Each row comes from the steps of one path. Every step used is in the known rows, and no mark comes twice. Write the path behind each row, first mark first.
Known rows
kapa runalot zore: 34.2, 14.1, 4.1, 11.6, -8.7, -14.5, -72.7, 6.8, -12.8, 7.4, -4.6, -26.2, 11.6, -7.3, 9.3, -3.7, -15.7, -7.9, 5.1
fale runalot ganu gakobid: -6.8, -6.7, 6.5, -8.3, 2.5, -16.0, -45.2, -4.6, -18.7, -4.8, -23.0, -6.6, 14.2, 36.9, 45.3, -21.0, -12.6, -20.2, 5.4
runalot ganu gakobid kapav: 3.2, -8.9, 10.0, -12.4, -21.1, -7.9, -47.0, -18.1, -19.9, -11.7, -28.2, -1.5, 15.5, 41.6, -0.9, -31.3, -26.2, -11.0, 5.9
fale runalot: 22.0, -15.4, 10.2, -1.4, 3.3, -25.6, -30.4, 1.8, -11.9, 6.7, -2.7, -11.6, 13.0, 5.4, 48.2, -7.7, -16.0, -9.7, 0.2
kapav zore kapa runalot ganu gakobid: 4.8, -1.2, 2.5, 6.5, -2.5, -17.5, -62.1, 1.8, -18.7, 5.2, -32.5, -15.6, 36.7, 29.3, 12.6, -16.2, -2.6, -27.2, 0.9
gakobid runalot kapav zore kapa: 35.7, 12.8, 12.2, -6.6, -7.4, -34.0, -21.7, -18.7, -12.1, -3.3, -6.6, -7.8, 45.5, -1.0, 20.1, -12.1, -12.0, 9.9, -7.7
ganu gakobid kapav: 9.7, -20.8, 13.5, -10.0, -24.7, -7.4, -35.7, -17.3, -17.6, -5.2, -12.4, 0.4, 10.8, 38.7, 6.2, -24.1, -27.1, 4.8, 4.1
gakobid kapav zore kapa: 37.5, -6.5, 15.3, -7.7, -10.6, -30.1, -16.9, -13.2, -16.1, -0.1, -10.4, -4.5, 43.3, 1.4, -6.0, -17.0, -17.1, -12.5, -6.4
fale ganu kapav: 27.6, 4.0, 14.0, -4.1, -31.0, -18.4, -32.3, -14.0, -8.5, 4.5, 7.1, -13.5, 14.6, -3.1, 9.3, -3.2, -9.8, -12.1, -6.9
zore runalot ganu gakobid: -2.5, -15.8, 7.3, 7.1, -8.1, -3.4, -56.4, -4.3, -18.6, -0.4, -35.9, -11.2, 3.1, 31.2, 25.7, 3.8, -21.6, -26.1, 16.7
runalot ganu gakobid: -3.4, -9.9, 6.0, 5.3, -20.8, -9.1, -46.0, -3.4, -14.9, -7.7, -32.0, -2.3, 13.4, 36.1, 18.9, -13.5, -17.0, -14.5, 3.2
ganu gakobid runalot zore: 5.4, 12.6, 9.5, -4.8, -19.4, -8.2, -46.4, -4.5, -13.9, -17.9, -8.2, -2.0, 16.1, 22.7, 29.2, -10.4, -22.3, 1.8, 2.4
kapav zore kapa runalot ganu: 27.6, 3.0, 3.2, 8.2, 2.0, -28.0, -57.1, 6.7, -14.5, 10.4, -29.2, -22.9, 40.9, 0.8, 8.1, -10.7, -4.5, -33.6, -2.9
fale ganu gakobid kapav: 1.8, 2.3, 20.1, -14.6, -35.5, -10.7, -34.8, -20.6, -18.7, -13.0, 9.1, -2.9, 15.0, 38.6, -5.2, -36.0, -24.2, -3.0, 3.0
fale ganu gakobid kapav zore: 1.0, 19.5, 21.2, -17.9, -25.4, -12.0, -21.5, -27.1, -16.2, -15.9, 9.5, 0.6, 19.6, 36.8, -14.3, -44.6, -12.1, -12.2, 0.1
kapav zore runalot: 26.9, -6.5, 12.1, 10.1, 2.5, -15.3, -28.6, -4.2, -9.9, 8.1, -15.3, -13.8, 7.0, -3.3, 17.5, 9.5, -12.6, -24.5, 6.3
zore kapa: 32.7, -24.2, 8.6, 12.1, -20.4, -30.4, -27.8, 8.0, -12.2, 6.3, -14.1, -8.5, 38.8, -0.3, 24.6, 9.9, -19.0, -5.2, -6.3
kapa runalot ganu kapav: 28.9, -7.9, -0.5, 0.1, -8.2, -11.9, -75.8, -7.8, -13.1, 18.3, -30.1, -27.1, 10.0, 2.2, 14.0, -3.8, -10.2, -22.5, 3.0
gakobid kapav zore runalot ganu: 24.4, 6.8, 14.3, -10.7, 5.0, -15.4, -40.2, -21.4, -17.6, -0.9, -27.1, -13.6, 12.2, 4.2, -10.5, -17.3, -21.5, -37.5, 11.0
kapav zore kapa: 31.3, -8.1, 10.1, 10.9, -11.1, -30.7, -15.8, 1.6, -10.3, 3.7, -14.1, -5.6, 41.6, -3.2, 13.8, 1.6, -7.5, -14.3, -9.2
fale runalot zore: 29.3, 17.9, 9.2, -3.9, 6.1, -25.5, -41.3, 1.1, -14.6, -3.5, 3.6, -13.5, 16.1, -9.8, 35.4, -7.1, -12.5, -13.0, 2.2
ganu gakobid runalot kapav: 7.2, -0.8, 9.0, -8.5, -22.3, -11.1, -42.3, -24.2, -15.0, -10.0, -9.2, -3.4, 14.8, 35.8, 33.1, -18.3, -22.3, 26.9, 2.2
gakobid runalot zore kapa: 36.8, 9.1, 10.8, 1.3, -15.6, -28.8, -39.2, 7.6, -14.4, -9.6, -6.5, -10.4, 44.5, -10.9, 26.4, 5.8, -24.5, -6.9, -4.5

Write each row's path
0.4, -21.1, 10.6, -3.9, -22.5, -8.7, -35.5, -3.3, -11.3, -8.7, -15.2, -0.7, 14.6, 39.3, 42.7, -9.7, -25.1, 3.8, 0.1 => ganu gakobid runalot
19.6, -10.8, 9.1, 9.8, -5.3, -14.6, -51.5, 0.9, -14.1, 5.0, -29.6, -19.1, 6.6, 2.0, 18.8, 10.8, -23.5, -31.5, 11.8 => zore runalot ganu
5.1, 16.6, 10.2, -11.3, -11.8, -11.9, -29.4, -29.3, -12.3, -12.3, -8.2, -1.2, 18.2, 32.7, 22.6, -26.9, -11.3, 18.0, -1.8 => ganu gakobid runalot kapav zore
28.4, -12.6, 4.3, 0.6, -3.8, -10.6, -55.3, -12.3, -15.2, 13.7, -34.0, -19.6, 4.4, -6.8, 19.5, 18.4, -16.0, -32.0, 10.4 => zore runalot ganu kapav
33.6, 1.9, 3.1, -3.0, -6.9, -28.3, -29.8, -11.8, -11.9, 5.8, -33.4, -9.2, 43.1, -8.5, 6.6, 1.8, 1.2, -32.6, -10.0 => runalot ganu kapav zore kapa
7.9, -4.3, 13.7, -12.3, -15.1, -9.1, -22.4, -24.0, -15.4, -7.1, -11.8, 3.4, 15.1, 35.6, -2.8, -32.9, -15.6, -4.4, 0.0 => ganu gakobid kapav zore
10.9, -10.4, 14.9, -9.7, -2.4, -3.4, -33.2, -24.5, -18.2, -0.8, -16.3, -6.0, 5.4, 31.8, 2.5, -14.3, -19.7, -16.5, 13.8 => ganu gakobid kapav zore runalot
37.5, -15.3, -1.0, 2.1, -8.5, -22.7, -73.3, -0.3, -16.7, 21.8, -34.1, -27.4, 35.0, -2.5, 15.5, 6.7, -9.9, -25.1, -1.2 => zore kapa runalot ganu kapav
35.2, -25.5, 5.5, 13.9, -12.3, -24.7, -59.5, 13.8, -15.0, 19.2, -13.3, -24.2, 33.1, 2.1, 23.9, 6.5, -18.0, -8.0, 0.0 => zore kapa runalot
5.7, -18.2, 1.5, 8.6, -12.1, -14.0, -74.9, 7.5, -20.8, 7.7, -33.7, -18.4, 33.4, 33.9, 21.4, -7.3, -14.9, -19.1, 5.2 => zore kapa runalot ganu gakobid
22.3, -5.2, 5.9, -15.3, -15.3, -15.3, -44.2, -13.8, -11.2, -0.5, -29.1, -11.3, 18.4, 3.5, 28.8, -3.6, -19.4, -18.8, -5.1 => gakobid runalot ganu kapav
16.4, -11.9, 13.2, -10.3, -15.3, -19.4, -20.8, -18.0, -18.7, -5.2, -16.1, 4.7, 40.4, 30.4, -0.2, -23.1, -15.4, -6.8, -2.2 => ganu gakobid kapav zore kapa
40.5, 7.9, 8.7, 11.2, -17.5, -30.1, -39.4, 8.1, -15.3, -1.5, -7.6, -9.1, 40.1, -15.2, 11.6, 10.5, -16.5, -8.5, -3.1 => runalot zore kapa
30.9, -0.4, 15.1, -9.4, -10.9, -19.1, -18.0, -18.8, -11.4, -2.9, -8.1, -4.5, 20.0, 6.9, -8.2, -27.3, -17.6, -9.0, -3.8 => gakobid kapav zore
-4.5, 0.8, 15.1, 3.2, -35.0, -12.1, -33.8, -5.0, -12.7, -8.4, 6.1, -5.0, 13.7, 33.4, 15.7, -16.5, -14.8, -6.6, 0.7 => fale ganu gakobid
34.3, 16.9, 4.0, 4.9, -0.6, -18.2, -55.1, -18.3, -10.5, 12.9, -4.3, -25.7, 12.6, 1.4, 3.3, -20.3, -3.3, 8.4, 1.3 => kapa runalot kapav zore
43.0, -6.9, 3.2, 9.7, -10.1, -27.7, -65.4, -5.2, -17.3, 19.6, -7.4, -27.6, 34.5, 0.0, 14.4, -1.2, -15.0, 13.6, 3.4 => zore kapa runalot kapav
35.3, -9.4, 7.4, 12.4, -1.2, -27.0, -45.6, 7.5, -12.9, 17.0, -12.2, -21.9, 36.5, -1.2, 14.1, -1.9, -6.2, -17.1, -3.3 => kapav zore kapa runalot
29.3, 3.3, 11.0, -7.0, -17.6, -19.8, -37.3, -18.1, -10.5, -3.6, -4.1, -10.6, 17.9, 6.7, 27.5, -12.3, -24.0, 20.6, -2.0 => gakobid runalot kapav
32.9, 4.3, 8.2, -9.0, 0.4, -26.8, -57.9, -10.0, -19.8, 7.2, -25.2, -20.9, 42.4, 5.9, -13.1, -29.4, -14.9, -30.6, 0.7 => gakobid kapav zore kapa runalot ganu
27.2, -6.8, 2.4, -2.3, -17.1, -15.3, -44.2, -12.1, -11.1, 6.2, -30.0, -11.7, 14.9, -1.2, 13.6, 0.5, -10.3, -20.6, -3.3 => runalot ganu kapav
34.9, 14.8, 10.0, -8.8, 14.1, -40.7, -22.2, -17.5, -15.8, 7.1, 1.2, -12.5, 41.8, -5.0, 31.0, -15.5, 0.6, 0.8, -4.3 => fale runalot kapav zore kapa
35.1, -4.1, 9.6, 8.3, -6.8, -16.5, -48.1, -16.4, -14.9, 10.8, -8.5, -19.6, 3.7, -2.4, 17.5, 11.3, -21.5, 7.7, 13.8 => zore runalot kapav
1.3, 8.7, 11.4, -16.1, -12.0, -9.4, -34.0, -25.0, -17.5, -14.1, -27.1, 1.9, 19.8, 36.8, -9.8, -39.4, -14.1, -20.9, 3.0 => runalot ganu gakobid kapav zore
28.6, -13.8, 2.6, 11.0, -7.8, -25.8, -70.3, 11.9, -16.9, 13.1, -29.4, -25.6, 36.2, 4.9, 17.0, -1.6, -17.4, -24.6, 1.9 => zore kapa runalot ganu
-2.2, 10.4, 13.8, -27.8, 12.1, -17.0, -33.6, -25.7, -21.6, -10.6, -19.6, -1.0, 20.0, 37.5, 15.8, -49.2, -10.0, -26.6, 4.2 => fale runalot ganu gakobid kapav zore
4.1, 6.9, 7.7, -13.5, -3.1, -4.8, -65.5, -20.7, -20.1, -1.5, -27.1, -13.6, 13.9, 40.7, -10.5, -44.5, -12.6, -22.1, 6.9 => kapa runalot ganu gakobid kapav zore
14.3, -3.6, 9.1, -4.3, -15.3, -19.5, -40.7, 0.4, -10.7, -10.7, -25.4, -9.5, 20.5, 11.1, 28.4, -11.7, -25.7, -17.6, -4.2 => gakobid runalot ganu
-7.2, 3.4, 18.6, -8.5, -33.9, -11.9, -33.0, -6.7, -13.5, -16.7, 7.3, -4.8, 18.0, 38.2, 29.8, -21.4, -22.5, -4.4, -0.7 => fale ganu gakobid runalot
7.8, 0.2, 10.6, -13.5, -11.1, -21.4, -32.0, -19.4, -21.0, -11.2, -30.9, 1.5, 43.1, 32.0, -7.5, -31.4, -14.1, -23.2, -1.5 => runalot ganu gakobid kapav zore kapa
13.9, 8.2, 9.5, -9.9, -11.2, -23.7, -27.7, -22.3, -16.2, -9.3, -10.8, -0.2, 43.6, 28.1, 25.8, -17.6, -9.8, 14.2, -4.3 => ganu gakobid runalot kapav zore kapa
26.4, 9.6, 4.7, -5.8, -6.9, -17.2, -31.7, -18.6, -9.0, 3.5, -30.8, -9.2, 18.2, -4.7, 4.8, -7.4, 1.1, -28.8, -6.3 => runalot ganu kapav zore
